Each row comes from the steps of one path. Every step used is in the known rows, and no mark comes twice. Write the path behind each row, first mark first.
Known rows:
kado-dopobi-lomavat-savug-nunu: [ -1  13 -12  13   4 -33  -3  12 -17   7  15  21 -22  -7 -12  18  28  -3
  -1  24  -6 -14  11  -4   4   1  -6 -10   3   8  -5  17  -1 -30]
vesis-savug-lomavat-dopobi-movif-fusi-bafa: [-10  -5   0 -36 -13 -23   8   6  -6  -2  11  43   2 -15  -7  13  17  16
  13   2   3 -16  16   3   2 -16  20 -12  11  -5  -8   2   2 -10]
vesis-savug-lomavat-dopobi-kado: [-13  -1  -5 -18  -2  -9  14  14 -11   0   9  55  -7  -2  18  11  36 -44
   4   4   4 -16   3   7   1  -9  -5  22   2  20  -9 -11 -20 -11]
bafa-fusi-movif-dopobi: [ 30  18  -2   4  -8   5  13  15 -12  -5   7   4  -2   5  20  11 -15  -2
   4 -12  -3 -22  16  -9  -7  -8 -15  -1   0   7 -15  13 -20 -12]
lomavat-dopobi-movif-fusi-vesis-savug-nunu-gizu: [-16 -16   0 -16 -10 -17  -4  22   8  -1  -2 -15  12  -3  32  35  32 -15
  12  10   3 -11  16  10   3 -12   5 -27   7 -25 -11  -6   3  -5]
movif-fusi-vesis-savug-lomavat-dopobi-kado: [-13  -1  -2 -22  -3 -38  16  12   9  -9   2  33   7  -2  32  15  51 -62
  10   3   9 -21  17  10  -1 -13 -10   0   5  -5 -23 -13  -5  -3]
nunu-gizu-tutob-dopobi: [ 16  -4  -9  -5  -8  23   3   6  -6  15   9 -22 -27  28  24  29  23  -7
  13  -2  -6 -14   6  -4   6  -6 -15   1   2   0   0  15 -23 -17]
vesis-savug-nunu-gizu: [ -5  -5 -10   4 -12  21  -3  14  -1  15   4 -22  -4  -1  27  32  24  29
   7  11  -5  -3   8  -2   5  -4  -5   5   2  -4   5   8 -30 -14]
bafa-fusi-vesis-savug-lomavat-dopobi: [ -9  14  -7 -16  -7 -23   8  12  -8  -2   2  51   2  -9  26  19  23  -2
  -2  25   8 -24   9   8  -6  -5   1  14   5  12 -19  -9 -11 -11]
bafa-fusi-movif-dopobi-tutob: [ 43  10   1 -13  -6   0  14  14  -2  -9   3   2  -3   3  15   4  -1   9
   5 -15  -3 -18   9  -7 -10  -1  -1   5  -4   1 -22   9 -11 -14]
kado-dopobi-tutob: [ 20   4   1  -6  -3  -7   9   7   2   2  13 -15 -16  13  14  -5  13   8
   5  11  -5 -13   7  -1   0   0 -15  28  -3   4  -6   2   1 -27]
fusi-vesis-savug-nunu: [ -2  -4 -11  18  -9  -6  -5  13  20  10  -7 -19  18   7  21  23  24   3
  -2  12   3  -5  12  -2   3  -6   1  11   3  -9   1  -2 -20 -17]
dozudaf-movif-fusi: [ 13 -11  -2   3  -7   6   7  18   1   1  13 -36  -5   9  17  -2   5  24
  -4   1  -2 -20  10 -12   1 -13  -5  13   0 -19   1   3 -22  -6]
vesis-fusi-movif-dopobi: [ 23  15   6   7 -13  11  14  18  -8   1  19  25   3   2  23  13 -20 -33
  -1  -7 -10 -24  14  -7  -7 -14 -17   5   5  -9 -13   9  -8 -15]
dozudaf-movif-fusi-vesis: [  8 -11  -1  13  -4  -9   5  15  14   1   0 -50   4  13  27   1   8  -9
  -4   2   1 -23  13  -8   0 -15 -11   8   4 -31  -9   1  -8  -4]
bafa-fusi-movif: [ 25  21  -2   7  -9  17   9  11 -14   3   8  -8   3   0  15  12   7  26
   3   4  -2 -21   8  -7  -7  -7 -10   5  -1  10  -3   4 -20  -8]
lomavat-dopobi-kado: [  4  -2  -8  -7   9   4  20  19  -4  -1   7  11   3  20  33  -4  27 -54
   4   4  -4 -16   4   0  -1  -9 -13  19  -2  14  -4  -3 -14 -15]
dopobi-tutob: [ 30  -6  -2 -11   0  11   9  10   8   9   5 -24  -4  17  15  -8  14  28
   0   8  -6  -8  -3  -4  -2   0   1  30  -3  -4   0   1 -11 -21]
dozudaf-movif-dopobi-lomavat-savug-nunu-gizu: [ -1 -18 -11  15   4 -12  -5  23 -22  11   5   4 -36  -8   5  22   5 -24
  -5  -3 -13 -18   4 -11   2  -5  -1 -19   5 -16 -15  29 -12 -17]
lomavat-dopobi-movif-dozudaf: [  5  -5   9 -17   1   1   1  20 -13  -4   0   4  -9  15  -2   1 -27 -26
   1  -5  -6 -18   1   6  -1  -5   1   7   0   6  -5  -3  -6 -17]
bafa-fusi: [ 22  15  -7  -3  -5   8   9  13 -10   2  11 -12  -4   8  27   4   3  37
  -1  16  -4 -18   6  -5  -4  -2  -4  19  -3   6   1   8 -31 -13]
gizu-tutob-dopobi-movif-dozudaf: [ 17  -9   9 -13 -11   2  -9  10  -6   0   0 -22 -27  28 -19  23 -12 -26
   8 -22  -1 -17   0   2   7  -2   7  -2  -1   1  -1   6 -25 -17]
tutob-dopobi-movif-fusi-vesis-savug-nunu: [ -2 -18   0  -2 -20 -30 -14  19  15  -1   3 -20  18  10  13  32  48   8
   8   1  10 -13  20   7   7 -11  13 -25   5 -21  -1  -5 -13 -13]
nunu-gizu-bobeb: [ 15  -2  -1  -5  -1  24   0   6  -3  17   8 -26 -16  14  37  10   2  -1
  15  10  -5 -12  11  -9   3  -7 -28  20  -5  -2   2   8 -20 -21]
nunu-gizu: [ 12   0  -4   1  -3  27   6   9  -8  18   7 -32 -16  13  37  12   3   8
   9  12 -10 -13   4  -4   2  -7 -23  14   2  -4   1  12 -17 -15]
tutob-dopobi: [ 17  -3 -10   5  -6   8   5  13  -6  10  14  -9  -4  28  24   4  25  24
   4   9  -2 -17  10  -4   2  -8 -13  12   0   9   5   6 -19 -24]
bobeb-gizu-tutob-dopobi: [ 22  -4 -10 -10  -4  21   1   3  -6  15  -3 -18 -20  32   8  25  19  -1
   5   7  -2  -8   8 -11   5   1   3   6   0   3   3   4 -24 -16]
fusi-vesis-savug-lomavat-dopobi-tutob-gizu-nunu: [  4 -12  -6  -1   6 -23   3   8  10  -2  -2  24  -8   3  -5  20  42 -24
   0   6   9 -12  -2   1   0   0   4  21   7  -5 -23 -18   7 -15]
savug-vesis: [ 23   3  -7  -2  -6   4   6  19  12   7  -2 -30   8  23  21   6  23  15
  -5   3  -1 -12  11  -7   3  -6 -19  23   2  11   5   7 -24 -22]
lomavat-dopobi-movif-fusi-vesis: [  4  -7   2 -13   0 -23   5  19   9  -4   1 -14  15  15  25   5   6 -30
   6   8   2 -20  13   6   0 -14  -2  -9   7 -18 -10 -10  14  -8]
lomavat-savug-nunu-gizu: [  3  -3 -15  15   2   8   2  11 -14  14  -9 -25 -13  -8  19  18  27  -3
   3  14 -10  -6  -1  -6   2  -4  -9 -15   2   4  -1  23 -17 -19]
bobeb-gizu-nunu: [ 16  -9 -10  -1   7  11  -3   6  -7  17  -8 -28  -9  18  15  15  -1   1
  -1  15  -3  -3  16 -14   2   2 -11  22   0  -4   4   3 -21 -15]
bobeb-gizu-tutob-dopobi-lomavat-savug-vesis-fusi-movif: [ 24  16   2 -13 -11  -6   3  11 -25  12   8  41 -21   1 -16  56  53 -32
  -9   8   0 -23   9 -11  -2   1  15 -34   6  -1 -11   8  -5 -17]
bobeb-gizu-tutob-dopobi-lomavat-savug-vesis: [ 22   2 -10 -21  -1 -15   0   8 -16  15  -7  10 -27  21 -13  42  54 -15
  -5  11   2 -12   8 -11   5   7  13 -21   2   7  -2  13 -15 -24]

Which path is each row?
[ 17   5 -10  -5  -3 -26   4  18 -15  10  11  22 -11  17   3  21  60  11
  -6  14   1 -21   9  -4   2  -1  -3 -15   2  15  -1  16  -8 -32] : tutob-dopobi-lomavat-savug-vesis
[ 16   7  -6   1  -1  -9  14  15  -4   5 -12 -17   4   7  12   8  28  -9
 -10  12   1 -12   1  -7   1  -3 -11   2   1  19   4  13 -14 -25] : lomavat-savug-vesis
[ 26  17   6   5 -17  11  10  21   2   6  12   3  14   3  19  21  23  -6
  -8  -1  -3 -24  13  -6  -4 -12 -18   9   5   1  -5   1 -13 -16] : savug-vesis-fusi-movif
[ 47  13   4   7  -5  10  19  12  -4 -13   9 -10 -11   4   0   8  10   6
   9 -20  -2 -22  -4 -11  -7   0   2  -5  -1  -6 -21   8 -13 -10] : bafa-fusi-movif-dopobi-tutob-gizu
[ 26   2   0  19   2  24   6   7   3   6  14 -27  -9  18   8   5  12   3
   8   5   1 -14  -1 -17   6  -6 -14  22  -5  -3   6  -3 -27 -21] : tutob-gizu-bobeb
[ -8  -5   7 -22 -10 -22   6  19   6  -6   5   1  20   7  25  19  11 -24
   6  13   7 -17  13  10   1 -12   9  -9   5 -18  -4 -16   7  -6] : lomavat-dopobi-movif-fusi-vesis-savug
[ 19  17   6  11 -13  23  10  13 -10  10  20   6   4  -2  18  15   1  -2
  -2   6  -8 -23   5  -6  -7 -12 -11  11   4  -6  -3   1  -9 -12] : vesis-fusi-movif
[ 17  -8  -6 -11   0  12   7   5  -7  10  -4 -19 -22  33  13  25  40 -53
  10  -7   0  -9   6  -8   5   0  -1   5  -3   5  -1   2 -31 -10] : bobeb-gizu-tutob-dopobi-kado
[ 39  -7   1   6   2   8  17  13   9  -6   8 -22 -14  21   5  -4   4  -3
   3 -13  -7 -13  -7 -11   1   0  -1  15   0 -12 -11   7 -13 -19] : movif-dopobi-tutob-gizu
[ 16  15  -5  -5  -8 -14  24   8  -5   5   4  10   9  -8  12  11  29 -14
 -11  11  -7 -19  10 -11  -4  -9   4  -5   5   6  -3  32  -9 -26] : lomavat-savug-vesis-fusi-bafa
[ 15  -9 -17  -1  -5   5 -14  14  -1  18  17   1 -34  22   3  43  47  21
  10   0  -8 -12  12  -6   7  -1   2 -11   4 -12  -6  20 -24 -20] : savug-nunu-gizu-tutob-dopobi-lomavat
[  0  -9   0 -15   0  -7  -4  17 -15   7   5  37 -12   1  -1   1  -1 -10
   3   9  -1 -19  -2   7   1 -12  -2  13   8  12  -5  -9   1 -16] : savug-lomavat-dopobi-movif
[ 15   6 -12  -4   0 -13   4   5 -19  12  15  26 -30  17 -13  27  32 -12
   1  13  -3 -18   0  -7   3   1  14 -12   1   5   1  14 -12 -24] : gizu-tutob-dopobi-lomavat-savug
[  9  -1  -7  -6   1 -29   5  10   1 -12   2  32 -12  -8   0  23  45  -4
   0  11  12 -18  -1   1  -5   4  13  16   3   0 -28 -16  -6 -11] : bafa-fusi-vesis-savug-lomavat-dopobi-tutob-gizu-nunu
[  8 -12  -6 -11   1 -36   9   9  17 -13   2  17  -5  -2  -4  20  52  -6
   6   3  12 -15   9   0   0  -2   6   3   6 -20 -29 -15   5  -9] : movif-fusi-vesis-savug-lomavat-dopobi-tutob-gizu-nunu
[  2  -3 -11   6 -11  10  -2  15   7   9   3  -6   9   4  10  20  20  36
  -2  11  -1  -3   7  -4   4  -4   6  17   0   2  10   0 -34 -18] : vesis-savug-nunu
[ 14 -13   3   0 -10   3  -6  16 -12  10  12 -13  -7  24  13   8  12   8
   8   4  -1 -18   1   3   5 -10  -1   2   2   6  11  -1 -11 -21] : tutob-dopobi-movif
[  4  -8  -4 -30  -4 -25   7   7  -4   0   8  31  -1  -8  -8  -1  17  12
  12  -5  -3 -20  17   1   0 -18   9 -13  11  -5 -14  12   6 -13] : savug-lomavat-dopobi-movif-fusi-bafa
[ 41   0   6  15  -3   5  14  15   1  -8  20   5 -10   4  -3  17   3 -35
   1 -21  -5 -18   4 -14  -6  -4  -4   8   2 -20 -22   4  -5 -15] : vesis-fusi-movif-dopobi-tutob-gizu-nunu
[ 24  14   1   3  -3  -3  19  17 -11 -10   5   2  -3   5  27  10   6 -56
  11 -25  -2 -23  15  -5  -7  -9 -17  -1  -3  11 -18  12 -26  -6] : bafa-fusi-movif-dopobi-kado
[ 12 -15  -3  13  -2   6   6  21  -4   2   7 -11 -14  18  19  -4 -26 -18
  -8 -11  -6 -19   7 -12   1 -12 -11  26   2  -6  -3  10 -21 -15] : dozudaf-movif-dopobi
[ -5 -10   2   5 -13  -8   6  16  11   0   3 -33   7   5  27  15  11  -3
  -4   7   6 -20  13  -5   1 -13   1  10   3 -31  -2  -7 -15  -1] : dozudaf-movif-fusi-vesis-savug
[  5   4   6 -14 -10 -25   8   2  -2  -3  17 -22  -4   0   0   5   5   4
  18  -1  -4 -18  27  -2   5 -14  -5 -13   7 -12  -2  19   6 -18] : kado-dopobi-movif-fusi-bafa
[  3 -12 -17   9   1  -4   4   9 -10   6  -8 -15 -28   8  14  34  69 -69
  12 -12  -3  -8  -3  -3   6  -3  -2 -29  -2  12  -8  21 -27 -16] : lomavat-savug-nunu-gizu-tutob-dopobi-kado
[-10   3  -8 -18  -6  -1   8  12 -12   6  10  56  -5  -3  10  13  14  12
   0  19   3 -15   6   3   0  -8  -3  23   5  18  -4 -10 -13 -17] : vesis-savug-lomavat-dopobi
[ 17 -11  10 -21  -7  10 -11   5 -15   7 -12 -28 -31  27 -20  31 -14 -28
   8 -14  -3 -12   2  -2   6   3  12  -9  -1  -3  -1   4 -25 -12] : bobeb-gizu-tutob-dopobi-movif-dozudaf
[ 24   7   4  11  -1   3  14   6   1  -3  18 -29 -23  13   0   1  23   4
   8   8  -4 -16  -5  -4   4   1 -12  17  -1  -2  -6  -1   0 -23] : kado-dopobi-tutob-gizu
[ 19  24  12   1 -12  -5  15  16 -15  -5  -7   8   0 -11  -6  22  12 -42
 -11  -8  -4 -25   5  -3  -7  -5 -11 -16   1  10 -16  16 -12 -18] : lomavat-savug-vesis-fusi-movif-dozudaf
[ 21  -5  -9  27   5  12   5  10  -1   6   9 -36 -11  20   1  12  11   3
   2   1  -2 -11   2 -15   5  -3 -13  19   3  -4   6   4 -24 -16] : tutob-gizu-nunu
[ 30 -30  -3  22   6   0   5  20   5  -9   5 -31 -26  20  -8   1  -4 -23
  -5 -24  -2 -14  -3 -19   2  -2   1  27   0 -18 -12   5 -17 -15] : dozudaf-movif-dopobi-tutob-gizu-nunu
[ 46   3  -1  13   1  -2  11  13  -2 -15   5 -12 -13   5  -4  16   8  -4
   7 -24   0 -17   6 -15  -6   2  -1   1  -2  -4 -24   7 -15 -12] : bafa-fusi-movif-dopobi-tutob-gizu-nunu
[  9   7  -1 -11  -4 -17  13   9  -1 -11   6  36 -10  -9   5  16  44   9
   0  16   9 -23 -10   5  -6   2  17  11   3   0 -26 -17  -4  -9] : bafa-fusi-vesis-savug-lomavat-dopobi-tutob-gizu
[ 18  10   9   5  -8   2  20  19  -7  -5  19  19   0   4  30  12   2 -85
   4 -22  -8 -24  12  -4  -6 -14 -20   4   2  -7 -17   7 -14  -9] : vesis-fusi-movif-dopobi-kado
[ 18  14  -4   7  -3  -7   6  10   4   3   0 -25   6  12  37   6   7   3
  -1  16  -1 -20   9  -1  -5  -4 -11  13   1  -3  -9   5 -18 -12] : bafa-fusi-vesis
[ 47  -2   7  10   2  15  11   8   9  -4   6 -13  -9  14  -5   4   8 -27
  13 -26   1 -14   2 -17   0  -5  -9   9  -5  -8 -16  -3  -5 -20] : fusi-movif-dopobi-tutob-gizu-bobeb
[ 19  27  14  -6  -8 -17   8  16 -21   1   9  32 -12 -12 -20  30  17 -29
 -11  -2  -8 -30   6  -3  -8  -1  -3 -21   2  -2 -18  17  -5 -18] : dopobi-lomavat-savug-vesis-fusi-movif-dozudaf
